Known rows, with every step that occurs
nopu, gomem, logu: [-31.9 -23.9  20.1  -5.2  15.8 -22.7   0.5   8.5  -9.8  -0.4  -7.1  16.5
 -34.5   8.4  29.6   2.3 -21.3  12.9 -20.9 -16.4   5.0  12.0  17.1   5.0
 -10.1]
nopu, gomem, logu, sego, sesav: [-29.1  26.3  28.9  -1.8   4.3 -10.4 -13.2  41.2 -19.4  10.8 -11.8  13.1
 -15.3 -22.7  52.7   9.1 -20.2  -4.6  10.7 -16.6 -16.6  12.5  35.2   4.6
  -4.6]
rerepup, sesav, sego: [  1.2 -10.4 -10.9 -38.7 -18.9   6.5   3.4  37.3  -6.2   8.7  -8.9 -40.2
  -9.9  29.8  47.4   1.4   5.9  -8.8  -1.7  -1.2   0.7   8.2  21.2 -19.1
  20.1]
seno, rerepup, nopu, gomem, logu, sego: [-34.2   5.2   6.4 -10.7   1.1 -18.2  -5.5  50.0 -18.1  15.1 -31.0   9.4
 -18.5 -23.5  28.4  -2.7 -27.3  -2.5 -17.4  -8.3  -6.9  11.3 -24.1  11.8
  14.0]
sesav, gomem: [  4.5  -5.2  13.8  -6.4  -6.9 -12.7 -27.1  24.2  17.1  10.6   4.1 -23.5
 -15.2  15.7 -18.5  27.0   0.3 -21.1  10.8 -13.4  -2.7  11.5  -9.6 -14.7
  13.8]
rerepup, seno, gomem, logu: [-21.1 -17.9  36.6 -15.1  32.7 -18.1   4.9  34.3 -17.4   5.0 -10.3   6.6
 -37.1   6.5  14.9  14.1   4.9 -17.8  -1.7  -1.5   1.4  -0.8   7.1   6.4
  -2.7]
sesav, gomem, logu: [-13.1 -33.4  29.8   0.3  18.3 -14.1 -19.3  23.9   6.6   5.1   9.9 -12.2
 -30.7  30.8   0.4  29.6  -4.4  -6.8   4.8 -12.1  12.9   2.6   8.0  -0.6
   8.2]
gomem, logu, sego, seno: [  7.4  15.0  23.9  18.8  11.6 -12.7   2.5  39.2 -14.1 -16.9  -8.3  33.4
 -19.3  -8.2  26.1  28.6  -6.2 -16.7  17.1  -2.9  -3.9  16.7  40.5  15.7
  27.1]
rerepup, nopu, sego: [ -7.3  30.1 -13.3 -19.2 -15.9 -13.1  22.7  34.0 -22.2  17.3 -32.4 -20.3
  12.5 -27.5  28.4 -18.8 -31.0   4.2  -9.8  -9.0 -31.5  22.4 -18.1   7.2
  11.0]
nopu, sego, sesav, gomem, logu: [-21.9  -6.2  25.1  -1.9  13.5  -8.9 -12.1  31.5  -5.3   9.3   8.3  -7.0
 -21.7  12.8  23.9  23.2 -15.6  -5.2  15.3 -17.9   4.5   3.2  29.9   2.6
   1.8]
gomem, logu: [-18.7 -24.0  23.1  -3.3  20.4 -16.1   2.4  23.5  -8.4  -3.5  -1.1   4.9
 -23.8  17.3  20.3  17.7  -8.4  12.8 -11.7  -9.2   7.8   6.3  21.3   5.9
  -0.5]
gomem, logu, sego, sesav: [-20.3  29.0  28.9   1.7   8.4  -5.9 -13.5  52.2 -18.7   7.1  -5.7   7.3
  -9.6 -16.6  47.8  19.6 -12.1  -3.6  16.5 -11.6 -14.7   8.1  38.8   7.3
   2.9]
nopu, gomem, logu, sego: [-32.8   3.4  12.9   9.2   9.0 -18.4 -12.1  38.3  -5.7  11.6 -17.0  18.7
 -23.6 -13.4  40.4  -4.3 -18.2  11.1  -8.2  -2.4 -12.0  12.8  -3.5  12.3
  13.5]
logu, sego, sesav: [ -9.0  46.2  18.4  -3.3  -9.3  -5.6 -15.8  51.4 -15.1   8.3 -11.4   1.1
   3.2 -27.1  41.3  14.8  -8.2  -7.8  15.8 -11.4 -25.4  14.3  26.6  -0.9
   5.8]
seno, rerepup, nopu, gomem, logu, sego, sesav: [-31.9  29.8  22.0 -21.2  -4.7  -9.9  -7.5  54.2 -30.7  10.9 -23.7   2.7
 -12.6 -30.8  43.2  10.1 -30.7 -16.5   0.8 -22.1  -9.2  10.9  15.7   5.8
  -1.9]
rerepup, logu, sego, sesav: [-10.4  43.9  16.4  -7.8 -13.9   5.4  -6.0  57.6 -12.4  20.3 -27.9  -3.6
  -0.5 -26.7  43.7  -1.3  -3.4 -18.2  24.6  -3.5 -14.2   7.3  19.7  11.8
   6.4]
rerepup, nopu, sego, sesav: [ -7.7  48.6   4.4 -23.5 -15.9  -6.0  14.2  37.6 -33.5  11.6 -21.6 -17.6
  14.0 -32.3  43.7  -2.0 -31.9  -9.6   7.2 -22.1 -30.3  21.4  25.3   1.6
  -5.6]
sesav, sego, seno: [ 31.3  19.8   3.9  -8.6  -9.4  -2.8  14.8  16.6   4.8 -20.8  -5.5   4.1
 -12.8  21.1  19.4  32.8   9.6 -22.3  13.8  -9.2  11.2  14.7  49.8 -15.7
  26.5]
seno, gomem, logu: [-34.0 -27.0  42.1 -13.5  21.9   0.7   2.0  17.4  -9.6  10.3  -9.8  -0.1
 -42.3  20.4  -2.4  10.3   6.1   8.5  -5.9 -15.9   6.4   2.4   8.4   5.1
  -4.5]
sesav, gomem, logu, sego: [-16.5  -1.9  19.2  15.1  10.8 -10.3 -28.0  51.6   9.3  16.6  -3.7  -1.5
 -21.2   3.3  13.8  18.9  -5.4  -5.2  12.8   1.1  -7.3   4.5 -13.3   6.8
  26.7]
seno, gomem: [-19.9  -2.9  28.5 -21.0  -3.7   6.1  -0.8  14.5  -5.4  16.8 -19.1 -11.1
 -28.9   5.3 -19.3   4.3  13.1  -2.5  -2.7 -17.0 -10.5   7.1 -11.8  -8.5
  -0.1]
logu, sego, seno, rerepup, sesav, gomem: [ -5.6 -16.0   6.5 -21.1 -17.7  -4.7 -24.7  61.9 -16.7   5.0  -9.3 -20.6
 -19.7  -6.4   3.4  21.1  -3.1 -51.7  15.6 -10.6   0.9   8.5  -2.7  -1.2
  35.8]
sego, sesav: [ -4.7  28.3  21.1 -16.1  -7.0  -9.0  -4.7  30.9 -17.2  -2.9  -4.2  -4.5
  -1.5 -12.4  27.9  20.3  -8.4  -8.5   8.1 -21.1 -13.1  14.8  44.7  -8.8
 -11.4]

Rows
[-19.9  -5.1  36.2 -13.0  17.7   4.2  24.1  18.2 -26.8   5.1 -22.6   6.9
 -36.4   6.8   7.3   9.5 -11.0 -13.8   6.1 -19.6  -1.5  10.4  17.2  16.0
   7.1]	rerepup, nopu, sego, seno, gomem, logu
[-30.9   2.1  29.3   3.7  13.0   0.0 -10.0  46.8  -4.9  21.4 -17.8   8.5
 -31.3  -2.2  14.7   4.5   2.8   4.5   4.0  -1.4 -11.4   2.8 -13.1  11.5
  19.0]	seno, gomem, logu, sego
[-16.9   2.8   1.9 -11.5  -9.2 -19.7   3.7  41.4 -20.6 -16.4 -24.9  35.9
 -25.2 -25.1  15.0  15.5 -11.4 -16.4 -16.2 -16.2  18.2   7.1  13.9   8.2
  20.1]	nopu, gomem, logu, sego, seno, rerepup
[-26.8  11.2  15.9  -0.1   8.6 -14.8  -7.8  41.4 -13.6  18.0 -24.3   8.1
 -17.8 -18.1  34.3  -1.8 -28.3  -0.1  -6.9  -6.1 -19.5  16.6 -14.9  13.1
  12.3]	rerepup, nopu, gomem, logu, sego
[-14.2  23.4 -22.4 -32.8 -26.8 -13.2  25.4  43.2 -26.7  14.6 -38.2 -18.6
  12.2 -33.8  19.2 -18.9 -31.3   0.1 -24.2 -13.8 -16.8  15.7 -29.9   4.9
  11.9]	seno, rerepup, nopu, sego
[  0.6  18.7  24.4   7.2   9.1 -15.5   7.5  34.0 -22.9  -9.3 -22.5  29.9
 -20.1 -19.7  29.3  21.6 -24.0 -28.4  11.6 -10.5 -12.5  25.2  25.6  16.6
  22.0]	rerepup, nopu, gomem, logu, sego, seno
[-23.5 -36.1  10.0 -15.0   4.7  -5.4  -2.9  44.2 -24.3  -2.6  -2.1  -3.8
 -32.5  12.7  20.6  14.4 -13.6 -22.9   5.2 -12.0  16.1   1.7  22.3  12.2
  19.8]	nopu, sego, seno, rerepup, sesav, gomem, logu
[-32.4 -22.0  16.6 -30.9   7.6 -20.5   9.1  20.1 -22.3   2.3 -25.0   3.2
 -29.4  -2.0  17.5   1.8 -32.9  -2.5 -30.6 -24.5  10.6  11.4  -3.3   4.8
  -8.0]	seno, rerepup, nopu, gomem, logu
[ 12.3  14.8   6.1 -39.5 -18.9 -11.7  17.4  38.2 -30.4 -11.0 -34.4 -11.8
  -0.9 -19.3  -7.7  24.5 -21.7 -36.2 -13.1 -27.2   5.0  20.4  -2.1  -0.8
  13.0]	sego, seno, rerepup, nopu
[-20.4   5.8  14.6  11.3  12.5 -13.8 -12.1  50.1  -3.5  10.4 -11.6  10.7
 -15.4  -7.0  32.0   6.5  -8.0   8.2  -1.1   4.9 -11.4   7.8  -0.5  13.4
  21.1]	gomem, logu, sego
[-12.2  11.3  10.4 -28.1 -11.5 -22.2   5.3   8.6 -17.2  11.4 -31.9 -10.7
 -11.8 -18.7  14.3  -8.4 -35.1 -11.1 -18.2 -24.3 -18.2  28.8 -14.7  -6.1
  -8.6]	rerepup, nopu, gomem
[ -2.5  29.1  23.6   1.0  -9.8  -2.2 -37.9  46.9   6.9  18.3   1.4 -18.6
  -9.3  -4.1   7.1  29.7  -5.5 -31.2  32.7 -15.6 -16.3   9.1   7.2 -11.8
  17.1]	logu, sego, sesav, gomem
[ -8.1   3.6   5.5  -8.6  -7.3 -14.5   4.4  51.3 -18.8 -20.3 -19.7  27.3
 -17.1 -19.4  10.1  22.7  -3.9 -14.5 -11.6 -10.6  18.6   3.7  14.8   8.7
  26.8]	gomem, logu, sego, seno, rerepup
[ -4.6  20.9  33.7  -0.9  -1.5   8.0   1.7  27.1 -10.7   6.6 -24.7  15.4
 -30.7  -9.5 -10.0  15.3  11.9 -22.2  19.8 -13.2 -15.5  13.0   6.4   2.7
  23.1]	logu, sego, seno, gomem
[ -7.1  12.8  25.0 -22.9  11.1 -17.7   3.7  36.0 -18.5  12.0 -21.7  -4.2
 -22.2 -15.4   5.6   5.9  11.5 -35.7   2.5  -2.2 -15.0   6.4 -16.1  -4.7
  -0.1]	rerepup, seno, gomem
[-23.9 -47.5  28.3 -11.8  16.6  -7.9 -19.2  38.7 -12.0   7.2   7.5 -22.5
 -35.3  29.0  14.8  21.9  -7.6 -17.2   7.6  -9.7   7.2   4.3  17.9   3.9
   8.9]	rerepup, sesav, gomem, logu
[-24.3 -10.7  33.7  -3.2  19.4   2.6  19.4  16.1 -19.9  -0.6 -15.0  21.0
 -40.3  11.1   9.3   9.2   0.0  -2.1   4.7 -14.7   4.5   4.9  27.4  14.9
   7.9]	nopu, sego, seno, gomem, logu
[  3.2   8.7  14.8 -23.7  -7.3 -10.1  -0.5  54.3 -21.8  -0.7 -26.7  -9.7
 -11.9 -13.2  -8.4  33.2 -22.5 -43.9   2.5 -20.7   8.3  12.6 -11.5   5.6
  27.5]	sesav, gomem, logu, sego, seno, rerepup, nopu
[-17.5 -18.8  45.9  -8.0  25.9   1.1  10.8  12.4 -16.3  -6.3  -9.2  17.6
 -47.7  18.8  -4.4  25.1   6.0  -7.9   7.0 -16.9  12.4   6.2  31.6   8.3
   3.2]	sego, seno, gomem, logu
[-13.2 -17.3  38.5 -10.6  18.0   8.0  13.1  12.7  -4.9  -2.7  -6.3   8.9
 -45.7  35.8   5.8  26.4  13.4  -9.8   8.3 -15.2  21.7  -0.6  35.6  -0.9
  11.9]	sesav, sego, seno, gomem, logu
[-15.4 -15.7  36.9  -3.2  17.1  -8.2 -21.5  29.4  -0.7   3.9  14.2  -9.0
 -28.0  23.5  11.0  36.3  -8.5 -14.2  16.6 -20.3  11.0   2.3  33.4  -3.1
  -0.8]	sego, sesav, gomem, logu
[-18.9 -30.6  38.9 -23.7  18.7  14.9  14.4  21.0 -20.3  -0.7 -10.9  -2.6
 -50.2  35.5  20.7  19.3  10.4 -18.8  11.3 -12.2  15.6   0.5  42.1   3.2
  12.9]	rerepup, sesav, sego, seno, gomem, logu
[-30.1 -53.3  21.6 -25.3   9.3  -7.7 -17.5  46.2 -15.7   2.7   1.9 -20.3
 -36.1  23.1   9.8  17.7  -6.8 -18.8  -4.1 -13.5  20.5  -1.1   8.8   3.6
  10.4]	seno, rerepup, sesav, gomem, logu
[  7.7   3.7 -10.7 -34.3 -29.7   9.8  25.8  39.9   0.8  -0.5 -41.6  -3.8
 -16.0   6.0   9.5   0.9  13.9 -33.4   2.8  -3.8  40.8  -7.1   8.7   8.0
  21.1]	sesav, sego, seno, rerepup, logu
[-27.9  27.4  40.0  -6.8  10.3   4.9 -12.4  47.8 -19.3  14.8 -12.6   4.7
 -21.3 -12.8  32.9  16.5  -3.5  -9.0  18.9 -15.8 -15.2   5.1  29.7   6.3
   1.0]	seno, gomem, logu, sego, sesav
[-24.3 -15.7  17.5   4.4   9.1  -4.3 -27.9  61.7  -8.0  18.3  -4.2 -11.0
 -25.8   2.3  28.0  10.0  -7.4 -13.5  14.4   3.6 -11.1   5.5  -7.4  11.9
  28.8]	rerepup, sesav, gomem, logu, sego
[ 22.8   2.2   3.1 -21.1 -10.0   3.7  14.6  29.0 -14.8 -18.2  -6.9  -8.5
 -14.9  18.2  38.2  22.0   5.5 -35.1  16.7  -6.7   6.4  15.8  57.6  -9.0
  29.3]	rerepup, sesav, sego, seno
[ -8.5 -17.1 -21.3 -50.2 -28.7   4.7   7.0  47.2  -8.9   4.8 -16.1 -39.0
 -11.7  20.3  37.7   2.0   6.6 -11.1 -15.1  -5.7  14.0  -0.1  10.3 -19.4
  22.0]	seno, rerepup, sesav, sego
[ -0.2  13.0  11.3 -27.4  -6.0 -12.3  12.8  51.1 -31.4  -8.2 -34.5  -1.1
  -7.4 -20.9   6.1  25.3 -24.4 -31.6  -8.1 -17.9   6.3  16.0  -1.9  10.6
  21.6]	gomem, logu, sego, seno, rerepup, nopu
[ -8.9 -18.6  -4.8 -27.8 -22.7  -4.0  -9.5  49.3 -21.0   2.3  -9.1 -23.9
 -17.5  -3.6   7.5   8.4  -8.6 -41.1   8.5 -13.9   1.4   9.6   3.4  -1.2
  27.3]	nopu, sego, seno, rerepup, sesav, gomem
[-24.5  -6.4  20.8 -21.5   3.6  -6.7  -4.9  41.2 -17.1  11.8  -6.5 -17.6
 -18.9   3.3  15.1  23.9 -24.9 -17.2   4.7 -24.7  11.6   1.5   7.8   3.6
   3.2]	seno, rerepup, nopu, sego, sesav, gomem, logu
[-15.7 -34.3   4.0 -36.6 -18.5  -6.7 -24.7  50.3 -13.0   9.9  -6.4 -37.5
 -21.8   7.1  -3.1  11.9  -3.6 -34.3   0.8 -14.4   4.0   4.6 -14.3  -9.0
  18.9]	seno, rerepup, sesav, gomem
[  1.2  -4.5  27.5   9.7   9.5  -5.3 -11.3  51.4 -19.5  -9.2  -3.6  13.7
 -26.6  -3.3  28.5  30.0  -5.9 -39.0  30.4  -3.0  -4.5  15.9  36.8  16.0
  35.4]	rerepup, sesav, gomem, logu, sego, seno
[ -3.3   7.2  39.2 -13.2  -0.6   6.8   8.8  11.5 -13.4  -2.6 -19.6  10.4
 -33.6   2.3 -20.2  17.4  14.1 -25.8  14.3 -20.2  -5.5  12.6  19.1  -2.8
   8.9]	sego, seno, gomem
